(in the rows, 128 means zero)
Known rows, with every way that one mark hangs from another
{telo {zotiz senogi}}: [144 148 127  71 131  85 150 149 142 127 132 105 142 122 112 123 114 134
 135 119 112  96 107]
{dade {senogi zotiz} {vafal runa} {viput {putudu sivud}}}: [134 118 140 143  83 134 103 104  84 180 123 139 119 105 126 137 137  95
 142 128 134  86 131]
{zotiz {senogi dade {runa vafal}}}: [109 141 120 144 129 164 154 139 130 132 126  86 141 129 123  90 114 139
 109 113 110 142 160]
{zotiz {senogi {dade {vafal runa}}}}: [112 114 131 124 104 143 149 145 123 116 107  88 120 118 117 112 112 164
  83 141 119 104 156]
{sivud {dade {senogi runa} vafal viput}}: [101 106 140 169 122  88  80 130 120 141 124 124 108 133 113  79 144 134
  90  79 142 151  95]
{zotiz {senogi {dade vafal {viput putudu}} runa}}: [ 82 141 132 171  87 147  96 125 120 117 133 133 119 115 145 101 124 101
  91 117 138 132 141]
{putudu fetefo sivud}: [203 165 137  74 162 137 174 121 169 125 112 150 151 135 149 176 129 166
 179 166 134 114 122]
{putudu buzus fetefo {viput dade}}: [197 120 126  70 215 146 187 150 142  77  93 122 108 142 120 155 123 188
 132 161 134 174 132]
{senogi runa}: [145 149  89 121 132 118 142 141 160 135 135 134 141 111 126 161 125 111
 129 138 128 133 143]
{senogi {dade vafal viput} runa}: [ 83 117 114 191 110 129 105 133 112 132 129 135 124 115 123 122 111 103
  99 120 141 137 134]
{viput {dade vafal} {putudu buzus fetefo}}: [152 140 112 121 129 160 138 141 165  84 124 175 110 156 129 192 125 165
 153 177 128 201 120]
{runa vafal}: [134 166  88  95 136 118 153 143 161 136 123 128 141 148 129 161 123 165
 151 125 114 129 151]
{sivud {dade {vafal runa} viput}}: [104  96 109 119 118  85 121 142 125 109  98 116 126 141 118 108 126 167
  73 128 124 110 135]
{zotiz {senogi {dade vafal {viput {putudu sivud}}} runa}}: [114 140 144 156  91 175 113 107 105 132 121 146 130 112 147 107 124 114
 116 113 132 132 141]
{runa {vafal {dade {senogi zotiz} {viput {putudu fetefo}}}}}: [110 143 171 144 142 102 113 102 125 129 153 130 124 144 141  84 132  95
 159 135 132 121 115]
{telo {zotiz {senogi dade runa}}}: [117 124 134 138 132 130 153 139 110 130 150  89 146 101 112  89 103  85
 119 123 113 115 125]
{sivud {dade {viput putudu}}}: [115 138 110  98 144  95 122 127 158 101 138 136 141 152 155 136 152 126
 114 124 137 110 128]
{sivud dade}: [137 125 108  88 160 100 149 149 172 106 130 111 147 149 126 144 136 164
 122 123 120 123 120]
{senogi {dade vafal {viput {putudu buzus}}} runa zotiz}: [ 91  88 108 197  98 162  93 133 104 126 159 145 136 103 110 156 100  66
 135 144 120 161 117]
{zotiz {senogi {dade {viput {putudu fetefo}}}}}: [126 158 164 119 148 134 135 115 145  92 131 116 132 140 172 111 143 119
 112 161 156  93 132]
{zotiz {senogi {dade viput} {runa vafal}}}: [ 90 129 127 158 132 140 133 131 106 134 116  87 135 132 125  67 118 125
  83 104 125 123 154]
{senogi {dade {vafal runa} viput} zotiz}: [ 76  78 118 181 102 126 121 144  85 143 122  93 133 107 103 123  98  98
  90 152 126  83 141]
{putudu sivud}: [180 151 110  73 148 133 166 128 157 142 116 145 150 128 132 184 130 154
 164 132 125 109 134]
{putudu fetefo {sivud dade} viput}: [214 142 155  39 212 137 188 124 153  92  92 121 142 140 157 124 132 212
 159 135 124 126 123]

Rows
[252 142 140  25 213 153 192 122 151  97  90 149 135 122 138 177 122 203
 188 156 124 147 120] | {putudu buzus fetefo sivud viput}
[115 124  97 121 101  90 121 138 121 130  98 135 118 123 120 142 119 145
  91 143 135  96 149] | {dade {vafal runa} viput}
[ 71  95 125 183 111 120 104 150 106 141 136 109 134 119 105 139  98 105
 115 127 131 102 110] | {senogi {dade vafal viput} zotiz}
[128 104 134 119 123 101 123 136 131 132 118 104 109 137 113 104 145 172
  99 115 125 128 125] | {sivud {dade senogi {vafal runa}}}
[109 113 128 155 104 156 101 126 120 102 132 140 119 118 123 120 119 116
 103 124 128 165 124] | {zotiz {senogi {dade vafal {viput {putudu buzus}}} runa}}
[174 130 168 141 144 160 131 106 136 148 159 123 151 119 147 115 150  95
 178 141 124 142 100] | {viput {putudu fetefo {sivud {dade {senogi runa zotiz}}}}}
[141 103 144 126  97 152 122 118 110 157 137 118 132 119 121 125 140 130
 150 124 108 118 121] | {viput {putudu {sivud {dade {senogi zotiz} {vafal runa}}}}}
[ 87 104 110 201  97 155 116 155 120 146 153 111 143  97 101 145  90  89
 131 136 113 143 123] | {senogi {dade vafal} runa zotiz}
[125 109 132 145 105 109  75 128 121 147 150 149 108 121 105 165 134 105
 153 114 135 140  83] | {dade {senogi zotiz} vafal {viput {putudu buzus}}}
[ 94 157 103 137 121 117 126 108 135 111 140 162 134 135 145 100 122  92
 129 123 117 150 167] | {senogi {runa {vafal {dade {viput putudu}}}}}
[156 121 150 107 141 143 132 118 136 156 158 116 147 130 132 139 153 115
 172 108 118 114 103] | {viput {putudu {sivud {dade {senogi zotiz}}}}}
[151 119 165 120 147 105  91 113 151  94 134 158 107 160 141 123 157 164
 142 130 144 170  73] | {sivud {dade senogi vafal {viput {putudu buzus fetefo}}}}
[114 171 114 155 114 120 102 104 121 163 145 147 116 130 151 109 157  85
 133 102 144 137 149] | {dade {senogi {runa vafal}} {viput putudu}}
[ 98 109 119 173  82 150 117 142  99 158 138 113  97 118 107 140 135  94
 110 143 129 132 148] | {viput {dade {senogi zotiz} {vafal runa}} putudu}
[ 98 146 117 179 104 124  92 116 104 181 158 124 128 117 130 110 139  58
 141 105 131 125 135] | {dade {senogi {runa vafal} zotiz} {viput putudu}}
[159 108 101  90 166 144 154 163 128  94  89 137  92 135  96 164 111 201
 119 118 118 192 132] | {putudu buzus {viput {dade vafal}}}
[ 97 141 143 120 126 111 132 121 107 116 153 113 137 122 144  99 125  75
 121 127 134  79 123] | {telo {zotiz {senogi {dade {viput putudu}}}}}
[146 149 116  90 110 146 132 123 165 114 129 169 143 146 149 167 136 175
 168 119 109 148 124] | {viput {putudu {sivud {dade vafal}}}}
[122 126 144 122  93 168 137 106  94 124 101 128 126 119 148 110 127 136
 102 139 131  87 165] | {zotiz {senogi {dade {vafal runa} {viput {putudu sivud}}}}}
[ 97 136 135 160  87  99  70 127 120 163 150 141 109 119 126 147 140  90
 140 108 145 107  99] | {dade {senogi zotiz} vafal {viput putudu}}
[106 131 149 120 157  76 124 113 121 135 124 122 110 152 115  76 136 136
 121  88 134 125 127] | {runa {vafal {dade senogi viput}}}
[137 117 142 140 155 128 126 104 102 165 115 116 134 146 123  66 150 145
 126  70 125 147 123] | {putudu {sivud {dade {senogi {runa vafal}} viput}}}
[101 111 141 161 106  81  78 141 112 173 132 116 110 120  98 132 127 113
 122  97 143 104  85] | {dade {senogi zotiz} vafal viput}
[203 139 124  86 169 186 183 118 155  98 119 169 134 151 140 196 139 151
 178 184 128 176 131] | {viput dade {putudu buzus fetefo sivud}}
[116 129 112  95 132  94 148 109 132  95 128 144 128 122 144 121 132  92
 103 162 133  91 174] | {vafal {dade {viput putudu}} runa}
